Each row comes from the steps of one path. Every step used is in the known rows, and no mark comes twice. Write the path behind each row, first mark first.
Known rows:
befa, notagiz, bina, sukoti: [  4   3   9 -13  35  22   9  -1   2   2  31   3  37  -4  -6  13 -17  -8
   6   9  22 -22 -26  23  17]
befa, notagiz, bina: [ 13  17  -9 -18  19  38   8  -3  -6   2  11   4  38 -22  -5   5  -4  -7
  33  17  -4 -21 -28   3  15]
vate, bina, notagiz, befa, tuniva: [  0  36   8 -15  21  33  19 -41  14 -38  13  -8  71 -10   8 -29  31  -5
  31   9 -41  62 -10  35 -14]
pamulub, bina, sukoti: [-19   0  25   0  17   7  10   7   0   2  31   7  21  24   8  18  25  -6
 -28 -16  17   4 -12  19  11]
befa, tuniva: [  3  -1   7   4  -3 -13 -11  -6  17 -12   4 -10  33  -9   6 -27  14   4
  11  -1 -12   4   8  19 -10]
vate, duvid: [  5  -2   5  10  -2 -13  12  -8 -35   6   4  16  -9  18   5  13   0  -6
  -2 -12  -3   8  11  10 -15]
pamulub, bina, sukoti, toleli: [-21   1  22   2  29   5 -11  11   6   0  29  -7   0  19   2  16  10   3
  -1  -4   8 -23   3  13   9]
vate, bina: [  2   4   1   1   1  25  13 -11   3   8  -2  10  13 -14  -7  -1   5  -3
   1  -1 -25  22  -6  -6  -9]
notagiz, bina: [  2   8   2  -6  12  23  10  20   3   8   8   9  15 -17  -4  11  -7  -4
  19  14  -9   7 -16  -2  13]
pamulub, bina, notagiz, befa, tuniva, sukoti, toleli: [ -6  56   9 -16  14  28 -30 -33  17 -62  15 -21  54 -19  15 -21  68  13
  71  18 -34   5   3  31   1]
tuniva, duvid: [ 16  -1   5   7 -18   6  -4  16  -9  24 -12  -1  11 -15  12 -15  -3   5
  -3   4 -10   8  19  -2 -10]
pamulub, bina: [-10  13   7  -6   2  22   9   7  -9   3  12   9  22   6   9  11  37  -4
  -2  -8  -7   5 -15  -1   9]
notagiz, befa, tuniva: [  3  11   1  -4   9 -14  -8 -21  19 -33  13 -19  59  -3   8 -35  20  -3
  30   7 -11   6   8  36  -5]
tuniva, sukoti: [  8   9  -2   2 -19   4 -24 -12   7 -17 -10   3  -6 -24  -4   0  21  10
  14   4  -2 -13   8  -4   0]
bina, pamulub: [ -3   5  24   0  11   0  10   6  -6   6   0  12  21 -13   5   7  13   0
   9  -1 -15   9 -10   0   6]
notagiz, befa, tuniva, duvid, vate: [ 28   8   9   2 -19   9  -1 -31  -4  17 -10  -9  69 -22  29 -35  11   6
  28   7 -34  15  36  34 -34]
bina, notagiz: [ -4  22   6 -12  10  19  13 -10  -8 -11   2   0   0   7   8   5   6   2
   0   4  -6  33 -13   7  -1]
vate, bina, notagiz, befa: [ -3  38   1 -20  23  46  30 -35  -3 -25   8   1  38  -2   2  -1  18 -10
  20  11 -28  58 -19  17  -4]
bina, notagiz, befa, tuniva, sukoti, toleli: [  4  43   1 -11  13   7 -38 -39  24 -64   4 -29  32 -24   6 -31  31  16
  72  26 -26  -1  18  33  -7]
bina, notagiz, befa, tuniva, duvid, vate: [ 23  30  15  -9  -9  28  12 -40 -13   4  -9  -9  69 -15  37 -31  19   7
  28  10 -39  49  22  40 -35]
befa, tuniva, duvid, vate, bina, sukoti, toleli: [ 19 -12  31  20  -1  17 -12 -23  13  43  -2  -5  36 -27  15 -24 -16  17
  11   1 -47   7  45  25 -48]
bina, notagiz, befa: [ -5  33   0 -21  22  21  17 -24  -7 -32  11  -8  25  13  10  -1  12  -6
  19  12  -2  36 -13  22   5]
sukoti, tuniva: [  3   5   3   9 -12   5 -10  14  -1   1   2 -16  -1   3   5   5 -18   5
 -13   5 -14   7  11  -1  -7]
toleli, sukoti, tuniva, duvid, vate, bina, notagiz: [ 25  29  22   7 -11  78  10  -8 -17  51 -24 -12   8 -23  20   4 -32  23
  12  14 -72  51  32  -3 -47]

Which path is each row?
[ 27  10  38  16 -26  53  19   0 -28  64 -22  15  43 -43  24  10  -8  11
  -5   2 -79  48  21  -8 -38] | sukoti, tuniva, duvid, vate, bina, pamulub
[ 18   4  11  18 -13  18 -28  39   3  28 -12 -33  -5 -12  10 -14 -40  22
  10  15 -27  -5  45  -4 -17] | toleli, sukoti, tuniva, duvid
[  9  22  14 -18  32  38  19   4 -12   8  12  15  59 -34   1  13   9  -7
  42  16 -17 -11 -37   2  21] | befa, notagiz, bina, pamulub
[ 29   7  16  18 -21  59  -4   1  -9  62 -26 -13   9 -30  12  -1 -38  22
  11  11 -66  18  46  -9 -46] | toleli, sukoti, tuniva, duvid, vate, bina
[ 30  12  10   3 -16  35  12 -43  -1  24 -13   1  82 -35  21 -36  17   2
  29   5 -59  37  29  28 -43] | notagiz, befa, tuniva, duvid, vate, bina
[ 20   3   8  15 -29  11 -15  31 -10  24 -11 -17  10 -13  16 -10 -22  11
 -16   9 -24  15  30  -3 -17] | sukoti, tuniva, duvid
[  2   5   7  11   6  10 -23  23  10   5   0 -33 -16   3  -2   0 -36  16
  12  12 -18 -13  25  -2  -6] | toleli, sukoti, tuniva
[ -3  14  27  -6  24  24  20  27  -2  15  10  21  35 -30   1  17   6  -4
  29  12 -25  16 -25  -2  19] | notagiz, bina, pamulub
[ 25  11  41  19  -9  59   7   8 -15  69 -24  -1  30 -43  18   6 -25  21
  21  10 -81  27  36  -9 -40] | toleli, sukoti, tuniva, duvid, vate, bina, pamulub
[ 23  35   9 -13  -5  67  36 -46 -26  25 -14  12  49 -20  23  -3  11  -1
  18  10 -51  66   8  15 -34] | tuniva, duvid, vate, bina, notagiz, befa
[ 28   2   9   8 -26  48  20 -22 -20  57 -25  20  24 -33  15  -1  -1   5
  -1  -1 -49  30  20  -7 -39] | tuniva, duvid, vate, bina
[ 19 -12  27  13 -11  33  20 -20 -12  57  -5  20  23 -14  13   5 -16   4
 -29  -9 -25  31  22  13 -36] | tuniva, duvid, vate, bina, sukoti
[ 31   6  14  16 -38  53   9  -7 -21  58 -24   4  23 -30  19   3 -21  12
 -14   4 -64  37  32  -8 -45] | sukoti, tuniva, duvid, vate, bina
[-10  -5  17   3  40   6 -11  25  19   7  27  -6  -6  -3 -12  16 -36   3
  21  16   6 -22   2  13  14] | notagiz, bina, sukoti, toleli
[ 13  43  21 -15  -7  50  21 -34 -20   7   3   0  90  -8  45 -19  55   3
  27   1 -47  54   7  39 -27] | pamulub, bina, notagiz, befa, tuniva, duvid, vate
[  8   9  28   0   4  42  34 -31 -17  41 -12  32  34 -30   8  20  15   1
  11  -6 -54  33  -9  -5 -22] | duvid, vate, bina, pamulub
[  9  36  12 -15  11  49  30 -68  -1 -11   2   3  72 -13  18 -16  28  -1
  32   6 -55  63  -3  36 -34] | duvid, vate, bina, notagiz, befa, tuniva
[ 14  -6  28  21 -13  22  -2  21   1  32   7  -8  21  -8   7  -3 -30   6
 -41  -1 -26  36  27  12 -22] | vate, bina, sukoti, tuniva, duvid
[ -4  -1  25   9  16  14   0  37  11  10  29  -8  12   4  -1  22 -39  -1
 -20   9  -1  13  -2  18   9] | notagiz, bina, sukoti, tuniva
[  7   8  13  -3  23  28  -2  14   1   3  32 -13  36  -1  -1  17 -35  -3
  -7  13   6 -15 -13  22  11] | befa, notagiz, bina, sukoti, tuniva
[ 28  28  19   5 -29  72  22 -15 -29  47 -22   4  23 -24  26   8 -15  13
 -14   7 -69  71  17  -2 -45] | sukoti, tuniva, duvid, vate, bina, notagiz
[-15  36  14 -18  11  40  23  -3 -16  -9  13   9  21  12  17  15  43  -3
  -1  -4 -12  39 -29   5   8] | pamulub, bina, notagiz
[ 25  40  13  -5 -16  73  26 -30 -28  25 -13  -6  48 -16  27   2  -9   5
   6  15 -67  73  19  15 -40] | sukoti, tuniva, duvid, vate, bina, notagiz, befa
[ 16  35  12  -8   3  39  15 -25   6 -14   1  -9  81 -25  20 -43  28   1
  29  13 -51  69   9  33 -24] | vate, bina, notagiz, befa, tuniva, duvid
[-12  46  14 -23  23  28  15 -24   3 -43  26 -10  79  10  25 -19  63  -6
  29   3 -22  45 -20  39   3] | pamulub, bina, notagiz, befa, tuniva
[ 22  -1  28   9  -1  20  12 -41   7  24   8   0  81 -17  21 -28   4   1
   2  -2 -36  37  33  48 -40] | notagiz, befa, tuniva, duvid, vate, bina, sukoti
[  5  10  -6   5  -8   0 -44  -9  14 -18 -11 -11 -26 -28  -9  -3   6  18
  42  15 -11 -40  23  -9  -2] | tuniva, sukoti, toleli
[ 20 -12  30  21 -24  11  -3   6 -16  51  -2  -7   9   3  25  10 -40  13
 -42  -3 -14  15  40  18 -32] | bina, sukoti, tuniva, duvid, vate
